Each row was made from one small tree. The marks that hang from a mark follow it in brackets, in the order of their numbers. Every link used is in the known rows. Write each row's tree.
Known rows
q368{q548}: [ -12  -22    7  -42   13 -100    6   60    0   34   39  -60  -52   -3
   -5   -6   31    2]
q829{q100}: [-42   7  32 -31   2 -40  10  46   8  11   9 -25  -7 -22  27 -26  43 -53]
q646{q593}: [ 28 -13 -23 -27  42 -42  34  30  44   5  36  -7 -22   0 -15 -26  47  -8]
q829{q100{q548 q593{q646{q684}} q943{q373}}}: [-30  13  57  49  24  98 -71 -34 -55 -23  29 -14  26 -29  38  34 -26  26]
q100{q548 q593{q646{q684}} q943{q373}}: [ -1  19  37  40  33  58 -37 -32 -46 -11  42 -21   5  -7  14  49 -45  64]
q829{q100{q548 q943{q373{q684{q646}}}}}: [ 26 -11  10  -6 -44   4 -38 -15  -1  -4 -45  15  33 -25   3   7  12 -36]
q373{q684{q646}}: [  46  -10  -29  -71  -18 -102   65   35    2    7   -9  -20  -28   24
    6   -6   53  -14]
q684{q646}: [  25  -22   -8  -55    9 -100   56   49   33   27   14  -11  -41   33
   -3   30   39  -27]
q593{q646{q684}}: [  8   3  54 -50  13 -45  27  56 -59  -6  68 -50 -28   3  37   9  28  60]
q829{q100{q548 q593{q646}}}: [-75   9  55  16  28  46 -57   3 -10  25  31 -24 -24 -33  71  24 -21 -12]
q943{q100{q548 q593}}: [-61  12  29  39  10  24  29  24  70  17  -1  47 -15  12   2 -12 -38 -64]
q100{q593}: [-35  37 -16  -5  44 -41  47   5  20  17  24 -39 -29  15   9   4   7 -26]
q943{q100{q548} q373{q684{q646{q593}}}}: [ 58 -75 -10   7 -47  27 -10  30  61 -19 -45 109  21  23 -61 -51  23  -8]
q943{q100{q548}}: [-39  -8  59   4 -21 -19  23  68  70  22   5  52  -8   4  -3 -22 -23 -53]
q943{q100 q373{q684}}: [-20   3 -10 -21 -84 -16   2  36 -16 -16 -50  31  40   0 -40 -87   2   9]
q943{q373{q684{q646{q593}}}}: [ 80 -49 -66 -43 -16 -40   3   8   6 -20 -24  26   7  21 -58 -34  71  32]
q100{q548 q593{q646}}: [-42  21  26  13  36   5 -17   6   3  39  49 -34 -45  -7  50  41 -38  23]
q684{q646{q593}}: [ 69 -50 -38 -43  44 -61  54  24  61  13  25  11 -38  30 -21  11  65 -16]
q829{q100{q548 q943}}: [-23  24  56   6  13   2 -13   9  33  20  11 -12   6 -48  45  16  -9 -78]

Write each row's tree
[-16  36 -50  25  22   5  -1 -56  -4  13 -10 -39  13   4 -23  19 -31  -1]	q100{q593 q943{q373}}
[108 -40 -89 -23   2 -15  20 -48   4 -19 -32   5  16   4 -49  -8  41  24]	q100{q943{q373{q684{q646{q593}}}}}
[ 43  17 -87  -5   1 -17  30 -74 -21  -3 -44 -28   9  17 -25  24   2   8]	q100{q593 q943{q373{q684{q646}}}}
[  3   3 -17  27  -8  42 -29 -56   2 -12 -47  16  29 -15   6  19  -4 -45]	q829{q100{q548 q593 q943{q373{q684{q646}}}}}
[-36  -3  31   4  19  39  40  13 -34 -19  35  -3 -16  17  28  -5  -8  21]	q943{q100{q593{q646{q684}}}}
[-40  17 -41  14 -48  28   4  -9  -8 -21 -55  25  32   8 -33 -74 -11   1]	q943{q100{q593} q373{q684}}
[ 72 -43 -21   6  -2  44 -44 -31  27 -22 -39  43  36 -26 -24  -7  38 -30]	q829{q100{q548 q943{q373{q684{q646{q593}}}}}}
[-16  33  11  26  48  25  -6 -55   0  41  44 -51 -31 -25  54  71 -70  17]	q100{q548 q593{q646} q943}
[-48  13   1  47 -47  43 -14  11  24 -14 -42  62  31   8 -32 -59 -32 -17]	q943{q100{q548 q593} q373{q684}}
[  4  23 -13  11  32  42 -13 -51 -79 -22  29 -52  10   1   8  37 -23  79]	q100{q593{q646{q684}} q943{q373}}
[-50 -12  64  46 -11  83 -41  32 -21 -18  15  46  14  17  -5  -6 -38  42]	q943{q100{q548 q593{q646{q684}}} q373}
[-44 -21  54  18 -61   9 -31  63  47  19 -22  69  24  10 -42 -38 -29 -20]	q943{q100{q548} q373}
[-41  -6  70  29  19  59  13  31  -4 -14  40  30 -22  11  33   7 -28   9]	q943{q100{q548 q593{q646{q684}}}}
[ 34  10 -45  21  -1  -3   3 -55  14   2 -32   3   7  17 -19  38 -19  -9]	q100{q548 q593 q943{q373{q684{q646}}}}
[ -1  37 -18  28 -13  46 -55 -72 -47  10  -1 -41   8 -32  24  22 -64  67]	q100{q548 q593{q646} q943{q373{q684}}}
[  7  52 -72  14   2   1  10 -67 -34 -10 -29 -49  24 -11 -12 -16 -19  16]	q100{q593 q943{q373{q684}}}
[-57   9  86  16  41  55 -29  28 -35 -22  57  -8 -13 -19  73  18  15  -1]	q829{q100{q548 q593{q646{q684}}}}
[ 38 -14 -39 -53 -50 -76  13  30 -17  -3 -35   3   5  26 -36 -17  44  20]	q943{q373{q684{q646}}}
[ 66  -4 -61 -40 -34 -58  24 -29 -19  -1 -39 -20  11   7 -25  13  12  17]	q100{q943{q373{q684{q646}}}}
